Each row was made from one walk, in order. Every step used is in the known rows, and no mark comes twice. Write each row's walk.
In the rows, 128 means zero.
Known rows
y, k, n, q: [128 145 172 127 123 123 115 153 119 177 108 125 141 116 168 168 104 167
 129]
y, q: [138 141 124 119 124 103 131 142 122 133 161 110 131 143 190  95 154 126
 134]
q, n, k: [146 177 153 129 105 150  82 139  79 128 110 167 141 119 122  78 108  96
 113]
h, y, q, n: [159 127 163 119 156  89  86 100 115 132 154 127 145 101 218  92 109  79
 140]
q, n: [143 164 158 136 134 155 103 130 102 120 124 168 140 108 129  88  92  89
 106]
d, n: [127 146 183 137 146 118 164 126 131 135 103 136  85 164  99 122 149 150
 138]
d, y, h: [129 132 136 135 163 107 146 127 155 148 187  90 107 159 181 179  98 119
 113]
n, h, y: [154 107 146 112 210 105  76  68 124 124 116 139 166  94 167 142 111  98
 141]
q, y, k: [137 174 142 136 138 114 137 130 147 131 131  77 135  65 160 149 100 141
 149]
k, y, h: [130 126 125 122 143 122 113 129 125 167  90 118 115 202 180 170 111 102
 108]
q, n, h: [154 163 160 128 177 154  83 108  97 116 114 177 162 100 134  94  89  81
 106]
k, n, q, y: [131 169 180 100 176 155  71 136 137 159 136 149 100 146 151 120 128 213
 138]
n, q, y: [129 181 141 101 188 120  91 138 126 124  94 119 124  60 151 137 144 174
 148]
k, n, h, y: [149 116 182 106 191 144  64  88 134 161 151 162 129 169 164 125 106 161
 132]
q, n, h, y: [161 149 172 125 190 139  66  89  99 119 116 175 166  83 157  97  79  68
 115]
k, n, q, y, h: [132 158 176 104 185 150  70 134 137 174 144 137 102 154 165 137 129 200
 131]
h, n: [162  96 184 121 135 128  64 112 152 138 120 164 178 126 125 118 128 149
 114]
d, y, k, n, h: [137 155 168 128 152 121 144 132 152 152 166 113 118 146 182 168  72 159
 124]
d, n, h, y, k: [145 132 198 131 192  93 136  91 127 141  87 135 121 127 137 148 128 125
 147]
n, h, y, k: [154 109 150 119 195  92  87  76 120 136 106 125 180  76 180 164  98  93
 140]

Write each row's walk
[140 176 162 131 141 129 121 131 151 148 147  91 122  97 165 143  97 167
 146]
q, y, k, n
[148 104 179 129 138  93  99 100 131 166 134 114 145 105 198 157  85 116
 146]
h, y, k, n
[146 103 159 134 136  77 114 101 127 149 119 101 157  74 194 164  89  91
 148]
h, y, k
[144 132 194 125 204 101 126  85 129 133  94 145 111 141 127 134 139 129
 146]
d, n, h, y
[137 152 130 134 175 118 117 114 153 141 163  71 122 106 167 156 121 124
 134]
q, y, h
[154  87 154 130 138 109  65 116 131 177 137 117 175 155 156 167 140 112
 104]
y, h, n, k
[151  77 160 136 158 112  79 110 148 171 148 117 173 148 162 173 128 106
  98]
y, h, n
[144 173 142 110 126 131 105 144 107 142  94 149 116 189 197  90 111 105
 116]
k, y, q, n
[148 176 153 119 168 115 131 131 134 119 187 127 118 139 202 102  97 121
 118]
d, y, q, n, h
[163 134 193 102 178 123  39 119 150 137  97 156 177  77 142 125 139 180
 128]
h, n, q, y
[148 122 160 126 153 106 107 124 156 156 176 108 133 163 176 169 107 135
 108]
d, y, h, n, k
[137 145 183 128 190 118 142 104 127 131  91 148 108 153 105 130 148 143
 138]
d, n, h
[133 159 119 107  86 126  91 145  92 149  70 139 115 185 135 119 141 139
 134]
n, k, y
[129 166 138 108 200 112  87 134 127 142 108 102 129  72 168 161 143 156
 139]
n, q, y, h
[130 164 172 125 143 115 141 149 147 156 155 112 108 135 184 170  80 173
 125]
d, y, k, n, q
[163 151 175 129 181 130  74  94  97 126 108 166 176  72 167 112  70  64
 115]
q, n, h, y, k
[127 147 177 100 161 154  75 141 125 166 128 164 106 164 146 123 132 202
 128]
k, n, q
[153 137 155 129 178 118  86 106 165 145 158  89 148 105 165 152 121 135
 127]
q, y, h, n
[132 135 166 139 104 128 131 145 128 174 131 119 139 138 162 162  93 152
 124]
y, k, n
[148  89 165 124 176 107  63 118 138 172 126 124 175 127 169 180 138 120
 102]
y, h, n, q
[159 113 142 106 209  92  78  76 122 127 131 131 167 101 197 127 124  98
 142]
n, h, y, q
[132 145 115 113 100 118  86 140  93 165  81 121 120 195 153 144 142 121
 124]
n, k, y, h
[151 175 140 119 110 119  98 149  88 134 148 137 140 136 186  59 139 104
 122]
y, q, n, k
[122 162 189 121 174 110 140 138 119 140  70 145  89 134 110 132 163 170
 142]
d, n, q
[138 166 117 102  86 114  92 149  90 152  85 131 116 191 165 103 154 138
 137]
n, k, y, q
[166 118 178 105 107 127  38 123 127 152  79 171 168 164 130 113 138 157
 119]
h, n, k, y
[145 113 183 121 151  91  88 106 126 167 118 118 146  91 202 162  92 127
 146]
h, y, k, n, q
